Each row comes from the steps of one path. Every step used is in the known rows, and no mark comes twice. Write the path behind each row, first mark first.
Known rows:
gota > kamo > pabof > matavi > ragan: [-0.30  1.33  2.19  2.15  0.26  1.60  1.80  4.05  1.33  0.06  2.45 -0.33
 -3.98  0.80 -3.72  0.57  2.57]
pasab > kamo > pabof: [ 0.66  1.07 -0.71 -0.77  3.07 -0.52  1.29  2.09  1.79 -0.09 -1.46  0.24
 -0.70  0.14 -1.17  0.30  2.00]
logugo > pasab > kamo: [-0.33 -0.07 -0.88 -0.97  1.17 -1.25 -1.27 -1.86 -0.96  1.48 -0.62 -0.52
  3.08 -0.58  0.48  2.34 -1.20]
kamo > ragan > logugo: [-0.50  0.00 -1.21 -0.12  0.58 -0.66  1.03 -2.55  2.81 -1.30 -0.07  3.53
 -1.42  0.60  4.08 -3.43  2.24]
gota > kamo: [-1.00  2.20  1.11  0.36  1.14 -0.79 -0.20 -0.46  4.84  2.05 -1.19  3.54
  1.28  0.05  3.04  0.90  3.49]
gota > kamo > pabof > matavi > pasab: [ 0.40 -1.12  1.32  1.39 -2.40  0.88 -0.49  3.63  1.48  0.24  0.72 -1.61
 -0.10  0.41 -1.34 -0.15  2.52]
gota > kamo > pabof > matavi > ragan > logugo: [-0.02  0.75  0.78  2.24 -1.04  0.87  2.10  2.98  0.55  0.30  2.87 -0.44
 -5.39  0.58 -2.44 -0.54  1.45]
logugo > pasab > kamo > pabof > matavi > ragan: [ 0.35 -0.94  0.03  0.92  0.23  1.10  0.54  2.92 -4.20 -0.39  2.94 -4.27
 -2.12  0.19 -6.33  1.94 -2.36]
matavi > pasab > kamo > pabof: [ 1.11 -1.35  0.53 -1.46  0.27  0.37  0.14  1.72 -0.31 -0.01 -2.29 -1.18
  0.73  0.62 -1.25 -0.82  0.09]
ragan > logugo > pasab: [ 0.40 -1.71 -2.84  1.59 -1.51 -1.64 -1.60 -2.08 -2.40  0.72 -0.84  0.97
  0.60 -0.11  2.70  0.41 -0.90]
logugo > pasab: [ 0.22 -0.99 -1.46  1.73 -0.17 -1.09 -1.96 -0.86 -1.50  0.38 -1.21  1.25
  1.87  0.13  1.25  1.64  0.21]
logugo > pasab > kamo > gota: [ 0.08  2.74 -0.71 -0.70  2.62 -0.48 -1.72 -2.91  2.78  2.54 -1.68 -0.22
  4.77 -2.14  1.61  4.04 -1.08]
ragan > logugo > pasab > kamo > pabof: [ 0.74 -1.12 -3.18  0.22  0.21 -1.69  0.35 -0.50 -1.42  0.83  0.07 -2.76
  0.14 -1.05 -1.26  0.35 -0.77]
pabof > matavi > ragan: [ 0.39  0.24  1.56  1.38 -0.28  1.63 -0.09  2.75 -2.87 -1.25  0.64  2.12
 -3.96  1.63 -1.12  0.86 -0.73]
gota > kamo > pasab: [-1.56  1.76  0.03 -2.12  0.60 -2.93  1.17 -0.75  5.16  1.04 -1.47  1.32
  3.97 -0.09  0.53  1.18  3.64]
pabof > kamo: [ 0.20  1.29  3.29  1.33  2.08  0.64 -0.70 -1.15 -0.43 -1.07 -4.29  3.64
  2.15 -0.48  2.39 -0.72 -0.35]
gota > kamo > pabof: [-0.16  1.66  0.30  1.57  1.84 -0.54  1.24  2.09  5.04  1.11 -0.49  1.48
 -0.36  0.10  0.08  0.23  5.18]
pasab > kamo: [-0.19  1.56  0.20 -2.20  2.45 -0.76 -0.01 -0.43  1.28  0.85 -2.00  2.29
  0.97  0.16  1.99  1.04  0.42]
pabof > matavi > ragan > logugo > pasab > kamo > gota: [ 0.22  1.84 -0.17 -0.30 -0.46  1.11 -0.78 -1.95 -1.80  1.61  1.74 -2.43
 -0.15 -1.80 -0.71  3.29 -4.86]

Which path is each row?
[-1.07  1.22 -0.88 -2.91  1.84 -0.89  1.59 -3.48  3.27 -0.26  0.26  1.99
 -0.15  0.00  3.15 -2.74  0.91]  pasab > kamo > ragan > logugo
[-0.71 -1.32  0.42 -3.62 -0.94 -0.03  0.44 -3.76  1.16 -0.41 -0.59  0.38
  1.40  0.67  3.05 -3.83 -1.17]  matavi > pasab > kamo > ragan > logugo
[ 1.28 -0.29 -1.38  2.51  0.15  0.46  0.22  5.14 -0.15 -1.85  0.23  0.44
 -3.32  0.40 -1.60  0.50  2.83]  kamo > pabof > matavi
[ 0.53  0.84  1.18 -0.18  1.62  1.70  1.82  4.23 -2.02 -1.06  1.57 -1.56
 -4.48  0.96 -5.05  0.78 -0.35]  pasab > kamo > pabof > matavi > ragan
[-0.28 -0.90 -0.46 -0.54 -1.85  0.18 -0.43 -0.99 -5.41  0.65  2.68 -2.62
 -1.81 -0.03 -1.89  1.51 -4.91]  pabof > matavi > ragan > logugo > pasab > kamo
[ 0.85  1.75  1.57 -2.17 -0.54  1.47 -1.93  0.07  1.38  1.13 -1.55 -0.55
  2.73 -1.28  1.83  2.34 -2.03]  pabof > matavi > pasab > kamo > gota
[ 1.02 -2.44 -1.78  3.56 -2.42  0.74  0.31  2.58 -5.75 -1.28  2.83 -2.78
 -4.87  0.51 -4.19  0.02 -1.95]  kamo > pabof > matavi > ragan > logugo > pasab
[-1.58  0.26 -0.56 -1.80  1.90 -0.54 -0.11 -3.63  1.60  0.33  1.10 -0.53
  3.52 -0.44  0.40 -0.48  0.05]  logugo > pasab > kamo > ragan
[ 1.73 -2.59 -0.07  1.75 -2.59  1.37 -0.86  4.61 -2.34 -1.88 -0.52 -1.01
 -1.88  0.93 -1.66 -0.67  0.94]  kamo > pabof > matavi > pasab
[ 0.93 -2.22  0.67  0.62 -3.20  0.80 -2.24  2.24 -2.72 -1.18 -1.07  0.97
 -0.14  1.12  1.17  0.01 -0.64]  pabof > matavi > pasab
[ 0.78  0.17 -0.13 -0.18  0.17  0.95  2.17  2.99 -2.92 -0.79  2.02 -1.91
 -5.73  0.48 -3.52 -0.40 -1.70]  pasab > kamo > pabof > matavi > ragan > logugo
[ 0.37 -1.02  1.29 -2.31 -1.92  0.65 -1.70  1.22 -2.00  0.06 -0.57 -0.68
  1.20  0.35  0.47  0.79 -2.18]  pabof > matavi > pasab > kamo
[-0.86 -0.65  1.05  1.67  0.33  0.20 -0.43 -5.60 -0.82 -1.39 -0.92  0.45
  3.49 -1.34  2.18 -3.57 -1.71]  pabof > kamo > ragan > logugo > pasab
[-0.76 -1.36 -2.44  1.04 -0.81 -1.04 -0.34 -3.78  0.53 -0.66  1.08  0.89
  0.83 -0.07  2.53 -2.46  0.52]  kamo > ragan > logugo > pasab
[-2.09  0.12 -0.91  0.58 -0.82 -1.24  0.14 -5.05  4.17  1.58  2.38  0.42
  2.60 -0.81  3.05 -1.81  2.18]  gota > kamo > ragan > logugo > pasab
[-0.32  0.90  1.96 -1.19  1.64 -1.47  0.47 -1.53  0.30 -2.02 -4.73  1.38
  4.92 -0.75 -0.23 -0.29 -0.16]  pabof > kamo > pasab
[-0.57 -1.51  0.27 -3.25 -2.61  0.45 -0.05 -1.80 -0.39 -1.06  1.71 -1.11
  0.12  0.15  1.75 -3.14 -1.69]  pabof > matavi > pasab > kamo > ragan > logugo
